Known rows, with every step that occurs:
fifo -> lukabuz -> siginis -> puni -> rozona -> pofe: [-10  30 -12  27 -77  32 -35  -1  14  24  30  32  -8 -18 -17   5 -23   3
  -7  11  21  29  -9 -14   1 -46   2  -5  15  23  27  38]
siginis -> kivef -> sobis -> puni -> rozona -> pofe: [ -6  -6  26  39 -92  14 -11  10 -30  12  16  19  17  42 -36 -21  -1  -3
  -7   1  32  11 -27 -29 -38 -22  -2 -17  17  -8  11  34]
kivef -> sobis -> lukabuz -> siginis -> puni -> fifo: [ -6  -2   0  32 -88  48 -50 -14 -32  24  26   8  17  15 -28  -5 -14 -15
   9  -3  22  33  -6  -6   9 -22   9 -11  27  22  45  22]
puni -> rozona -> pofe: [ 10  25  25   9 -31  -7  12  28  31  -7   8  37   5  -6  -5   6  -3  -4
 -13  26  27   8 -41 -25  -4  -7   0  -1  -5  -9   2  26]
fifo -> lukabuz -> sobis -> kivef -> siginis: [ -36  -29  -22   61 -107   46  -41  -23  -52   -7   43   12  -14   -5
  -46  -11   -5    2    0   -7    6   13   20  -23  -23  -41   -8  -31
   36   12    0   -5]
tusa -> rozona -> puni -> fifo -> lukabuz -> sobis -> kivef: [ 14   9 -34  27 -58  13 -41 -27   1   9  64  24  14 -14 -32  -3 -17   2
  -7  19   6  32   7  19 -11  -1  -1 -31  41  32 -41  11]
puni -> fifo: [ 13  17  -3   9  -8   0   5  13  -5  12  31 -14  21   3 -11 -10  -6  -7
  -2  10   9  23  -6   2   0   6   1 -16   3   3  -1  20]
fifo -> lukabuz -> sobis -> kivef: [-16 -22 -32  53 -93  33 -34 -32 -41  -6  48  25 -16  -9 -26  -9 -10  10
   4 -14  14  12  20 -16 -15 -27 -12 -21  25  19 -16   5]
fifo -> puni -> rozona: [  0  39  14  17 -21  27  20 -11  30  17  22  40  22  -1 -29   0  -3  16
 -14   6   8  14 -17 -10   9 -21  -2  -1  41  19   6  23]
tusa -> rozona: [ -3  18 -12 -12  10  -1  -7   8  23 -11  20  19   7  13 -11   0 -20  -2
 -14  13  -2  10  -1 -10  14  -4   3  -3  19  15 -24   4]
puni -> rozona: [  5  28  16  14 -38   9  22  13  16   0   8  30   5  -7 -12   7  -8   2
   1  20  17  17 -29 -14  11 -22   4  -1   4  10   7  10]
fifo -> kivef -> sobis -> puni: [-17  -2  -3  36 -57  17 -16 -15 -49   5   9   1  13  17 -52 -35  12  -3
  11 -27  24   0 -11 -21   7 -22 -15  -3  58   2  10  24]
siginis -> kivef -> fifo -> lukabuz: [-22 -31  -1  27 -33  11   5   9 -34  18  43 -24 -20  15 -27 -25 -11  15
   2  -3  10  33   4  -3  -6  -5 -15 -26  11  43  30  17]
puni -> fifo -> lukabuz -> siginis: [  1  19 -27  22 -35  21 -28  -7 -21  14  56 -16  -1 -24 -17  -1 -14   9
  14  -6   4  50   1   4   5 -35  -2 -14  15  18  11  30]
lukabuz -> sobis -> kivef -> fifo -> puni: [ -4 -26  -3  60 -37  26   2 -21 -29   4  42  27  -8  25 -32  -5   0  15
 -23  -9  15   2   2 -10  -6   0  -2 -18  72  10   6   1]
tusa -> rozona -> puni -> fifo -> lukabuz: [ 17  31 -25  -3  -8   1 -28 -12  29  13  55   4  23 -15 -19  -8 -15  -2
  -4  26   2  37   6  26  11   5  -3 -26  24  49 -28  20]
lukabuz -> fifo -> kivef -> siginis -> puni: [-41  12  -5  27 -38  19  -6   6 -26  35  -2  -2   8   4 -80 -20 -11 -27
 -31 -15  16 -14 -20  -6   5 -21  -7   6  31  14  62  11]
tusa -> rozona -> pofe: [  0  17  -7 -16  19 -16 -15  21  37 -17  19  26   9  15  -3  -3 -13  -9
 -27  24   7   0 -14 -18   1  12   1  -2   7  -4 -33  17]
fifo -> kivef -> sobis -> lukabuz -> siginis -> puni: [ -33   -5   -6   25 -104   41  -43  -13  -46   23   13   18   -5    6
  -66  -18   -8   -8   17  -26   24    8  -18  -20   20  -24  -12    1
   50   28   48   27]
lukabuz -> fifo -> kivef: [-17  13 -17  16   1  -6  11   0 -22  13  12   0  -3 -13 -58 -16  -7 -10
 -12 -27  20 -12 -30  -3  14  -7 -18  18  20  12  29  21]
kivef -> siginis -> puni: [-28   5   9  24 -56  34 -21  14  -7  27  -1   0  10  33 -40 -14  -5 -24
 -22  18   4  -2  11 -17  -2 -13  11 -26  23  13  38   0]
sobis -> lukabuz -> siginis -> puni -> fifo -> kivef: [-15  16 -13  17 -89  48 -30  -6 -29  40  25   1  -1 -16 -72  -9 -27   2
  20 -16  10  15 -17   5  14 -12   4 -13  48  27  64  19]
siginis -> lukabuz -> sobis -> kivef -> fifo -> puni: [-18 -35   4  60 -79  55 -23 -27 -33   9  56  10 -11  33 -16  -8 -18  -1
 -32   2  20  28  12  -6   9   3   2 -11  49  25  20   0]
rozona -> puni -> fifo -> lukabuz -> siginis -> kivef -> sobis: [ 12  -4 -15  37 -77   8 -51 -16 -39  35  63 -11   2   0 -38 -18   3  -2
  14  -3  15  54  -6  12 -13 -18 -11 -36  23  40   9  48]
sobis -> lukabuz -> fifo -> puni -> rozona: [-12  26  12  27 -33  47   6 -28  16  19  21  29  22 -22 -58   7 -22   7
  -5  -7  15   2 -31  12  10 -23  -3   8  35  39  52   6]
lukabuz -> siginis: [  5  10 -12  18 -18   9 -16   3 -18   2  21   9 -22   5 -26   5 -10   9
  13  -9   2  11 -13 -14  13 -26   8  -2  30   0  13  18]
siginis -> puni -> fifo -> lukabuz -> sobis: [ 16  14 -33  33 -78  46 -40 -23 -15  40  49   6  18  10 -13 -12 -17 -10
 -14   9  19  26  21  -1 -12 -21   1 -26   5  35  12  23]
sobis -> lukabuz -> fifo -> puni -> rozona -> tusa: [-15  32  17  27 -21  33   3 -16  30   8  25  23  27 -25 -45  16 -16   6
  -7   0  19   0 -24   2   1  -2  -4   2  27  46  38   9]
sobis -> puni: [ 13  11  -5  34 -19  22  -1 -12 -16   6  13  -2  10  21 -33 -17  -4   7
  12  -5   9 -10   7  -3  -8 -11  11 -16  46   4   8   3]

Rows:
[ 16  -1  -2  61 -54  47  -5 -23 -30   7  39  11  -8  -3 -13   2  -9  22
   9  18  24  31  -4   0   8 -54   4 -19  45  37  30  -8] : kivef -> fifo -> lukabuz -> sobis -> puni -> rozona
[ -25  -23   -7   60 -116   44  -32   -9  -45   13   18   31   -2   34
  -50   -8   -8  -14  -26    1   11  -10   14  -25  -27  -19   11  -30
   45   -8   16   -9] : lukabuz -> sobis -> kivef -> siginis -> puni
[-29 -18 -24  35 -83  26 -46 -12 -55  11  47  -2 -23   8 -31 -16  -9  11
  17 -25  11  43   3 -21 -10 -50 -14 -11  14  26  11  37] : fifo -> lukabuz -> siginis -> kivef -> sobis
[-24  -9  -1  17 -48  -1 -10   4 -37  -1  12   7   2  10 -35 -29  14 -11
   2 -22  23   8 -21 -31  17 -10 -28   2  28   6   2  31] : fifo -> kivef -> sobis
[-33 -25  -8  50 -33  13  -2  -1 -33  -3  34  -3 -29 -16 -21  -4 -15  15
   5 -15  13  37  12   2  15 -10  -2 -15  56  21  27   7] : sobis -> kivef -> fifo -> lukabuz -> siginis
[-32 -19   4  19 -77  25 -23  -8 -43  -1  15   8   1  -2 -54 -27   4  -5
  21 -23  22   5 -23 -23  17  -9 -26  -3  34  22  24  17] : fifo -> kivef -> sobis -> lukabuz
[-50 -13  10  43 -86  31 -10   9 -18  17  -1  13   7  23 -50 -17 -10 -20
 -23  -1   9  -4  21 -14 -15   3  11 -28  43  -4  28  -1] : sobis -> kivef -> siginis -> puni
[ 18   5 -33  33 -56  30 -32 -20 -31  11  62  -5   9  -8 -12  -7  -7   3
   3   6  11  35   6  -5 -12 -31  -9 -24   3  23  -9  19] : puni -> fifo -> lukabuz -> sobis
[ -3  -7 -29  48 -78  30 -26 -20 -40   8  61   6   8 -15 -19  -9 -11   5
  -2  -6  15  33  16  -3 -21 -17  -8 -26  18  11 -13  15] : puni -> fifo -> lukabuz -> sobis -> kivef
[ -1  24  36  26  23   4  31  16  38   4  27  10  16   3   0  10  11  16
 -24  23  19  26 -20 -10  19   9   0 -10  43  37  20  16] : kivef -> fifo -> puni -> rozona -> tusa
[ 18  10 -22  27 -61   6 -35 -11 -25  41  64 -18  -4 -13 -47 -14  -8  11
  20   1   6  43  -8  21 -15  -6  -5 -39  28  38  11  43] : rozona -> puni -> fifo -> lukabuz -> siginis -> kivef
[ 22  -5 -27  50 -83  15 -34 -32 -24  23  63  11   7 -18 -35 -10   0   0
   6   8  17  28   7  17 -19   6  -8 -42  36  30 -16  23] : rozona -> puni -> fifo -> lukabuz -> sobis -> kivef
[-15 -17  -6  30 -70  11 -31   6 -56   9  28   9 -20  36 -35 -10  -5   3
  10 -23  11  26 -16 -29 -12 -32  -2  -7  20   3  16  34] : lukabuz -> siginis -> kivef -> sobis
[  1  21 -22  20 -52  33 -20  -9   4  45  38  -7  27   0 -12 -18 -18 -12
 -15   8  18  33  24   8  -2  -7  -2 -23   3  37  19  27] : siginis -> puni -> fifo -> lukabuz
[  2  41  22  16 -53  10   2  22  39  21   6  33  23   7   1  10  -8 -11
 -20  29  27  12  -3 -20  -1   5  11 -11   0  28  10  20] : siginis -> puni -> rozona -> tusa
[-65   0  26  57 -93  54  -2  -9 -11  15  22  16  16   0 -54  -2 -23 -19
 -42   0  14  23  -9  -3  -1 -22   6  -2  41   4  49   1] : sobis -> kivef -> siginis -> lukabuz -> fifo -> puni -> rozona
[ -7  -3  -5  20 -54  38 -28  -9 -23   0  23   7 -23  -9 -47   6 -18  12
  35 -11   1   9 -16  -6  12 -19   6 -10  35  20  41   2] : sobis -> lukabuz -> siginis
[-19   3  -4  22 -74  25 -30  -2 -52  13  35  -8   8 -13 -55 -14  -4  -4
  24 -22  17  33 -32 -10  14 -22 -13  -5  38   8  34  32] : puni -> fifo -> kivef -> sobis -> lukabuz -> siginis
[ 12  25  -5  13 -37  16  -6   7   7  42  21   1  30  21 -13 -13 -14 -18
 -22  13  16  17  14   5  -3  12   9 -19   6  15  21  22] : siginis -> puni -> fifo
[  -6    2  -31   48 -102   44  -33  -24  -24   39   49   14   18    2
  -23  -15  -20   -8  -21   -2   20   24   32    0  -23  -10    1  -28
   20   23    8   19] : siginis -> puni -> fifo -> lukabuz -> sobis -> kivef
[-30  11  -6  29 -72  43 -33   5 -12  37  28 -17  25   9 -36 -20 -10 -21
 -16  17   4  29  19  -3 -10 -26   6 -35  13  25  40  11] : kivef -> siginis -> puni -> fifo -> lukabuz
[  3  19  27  26  11  21  37   3  24  15  23  19  12   5 -13   1  -1  16
 -20  19  15  26 -23   1  28  -9   2  -4  50  31  32  11] : kivef -> fifo -> puni -> rozona
[-22 -26  16  38 -12  -7  26  13 -18  -5  15   1 -11   7 -16 -13  -7   2
 -12  -3  20  14   5   0  11  25  -1 -16  43   5  19  -1] : sobis -> kivef -> fifo
[ -5  23 -12  24  27  13   6 -22  13  20  25  11  20   6 -38  -6  -6  -3
 -31 -20  11  -7  -9   5   7  -6  -7  13  35  24  21  23] : lukabuz -> fifo -> puni
[-37   1   9  18 -75  32 -17  20 -40  18  36 -42  12   0 -52 -25  -9 -22
 -11   6   5  33 -17  -7   8  -9  -6 -16  13   4  39  16] : puni -> fifo -> kivef -> siginis -> lukabuz
[-27  26  32  26 -71  26  -8  31  21  17  -2  17  22  16 -25   7  -1 -21
 -24  37  15   9  -3 -29  -9 -15  16 -25  11  16  31   4] : kivef -> siginis -> puni -> rozona -> tusa
[-15 -15  11  26  -3   8  23   9 -18  29  38 -10  -4  38 -40 -25  -2  21
 -17  -7   5  15  -4  -2  -7  10  -8 -19  44  29  31  23] : siginis -> kivef -> fifo -> puni
[-33 -21   4  36 -64  36 -20 -26 -37  27  32   8  17  28 -64 -23  -9  -3
  -8 -29  18   8 -12  -8 -21 -13 -19  -5  26  34  38  27] : siginis -> kivef -> sobis -> lukabuz -> fifo -> puni
[ 41  19  -1  14 -15 -10  -7  -1  10  26  36  -7  19  -1 -23 -10   6  -9
   2  22  12  18 -13  21   1  27   1 -33  20  23  -2  27] : rozona -> puni -> fifo
[ -16  -14   -8   58 -115   43  -30   -6  -46   24   29   18   12   27
  -48   -7   -9  -17  -25    8   12    4   14  -13  -31  -16   15  -35
   39  -11   17   -2] : lukabuz -> sobis -> kivef -> siginis -> puni -> fifo
[ -3  47  11  25  16   6  19  -6  40  12  24  25  32 -13 -24  17  -4   0
 -35   2  22   5 -25  -6   2  -8  -4  11  22  27  15  26] : lukabuz -> fifo -> puni -> rozona -> tusa
[-15  20  20  36 -68   9  -5   6 -23  -4   8  13  22   2 -34 -15  15  -1
   6  -8  34  10 -25 -34  -2 -19 -13  -3  46   7   2  29] : fifo -> kivef -> sobis -> puni -> rozona -> tusa
[  1  44   5  28   7  18  23 -19  25  23  18  32  27  -9 -39   8 -11   1
 -30  -6  19   5 -30   5  10 -27  -3  19  33  23  29  22] : lukabuz -> fifo -> puni -> rozona
[  1  15 -19  14 -26  15 -12  -4  -8  14  51 -20  17 -18  -5 -13  -9   2
   4   4   8  42   9   3  -2 -11 -11 -21  -1  25   1  25] : puni -> fifo -> lukabuz
[   2  -11  -15   59 -101   26  -42  -21  -36   22   60   -2    9  -13
  -52  -13    4   -7    2   13    9   28    6   12  -23   -8   -4  -52
   42   25   -1   12] : rozona -> puni -> fifo -> lukabuz -> sobis -> kivef -> siginis
[  20    1   10   52 -115   58  -39  -17  -20    5   39   24   -2   26
  -11    2  -22   -9  -15   27   32   13  -19  -19  -12  -31   16   -8
   13    0   14    7] : siginis -> lukabuz -> sobis -> puni -> rozona -> pofe
[ 29  31 -13  -8   8 -11 -16   2  34  13  39   7  26   1 -22  -3 -11  -7
 -12  31   0  23  -7  23  10  20   7 -22  26  29 -27  15] : tusa -> rozona -> puni -> fifo
[ 21  22 -13  -6   6 -11 -17  -3  35   3  26  22   9   9 -21  -2  -9  -3
  -9  25   0   5  -7  12  17  16   3 -16  34  32 -29   8] : tusa -> rozona -> puni
[-18 -28   9  27 -59  30 -12   6 -44  14  32 -11 -36   9 -56  -4 -24  22
  31 -11   3  21 -21   2   1 -14   5 -20  38  31  66   3] : sobis -> lukabuz -> siginis -> kivef -> fifo
[-12  24  15  28 -30  38 -10 -11  28  20  37  15  19   4 -19   2 -23 -20
 -49  13  30  20 -31  -1   9  -9   0  21   1  20  35  31] : siginis -> lukabuz -> fifo -> puni -> rozona -> pofe
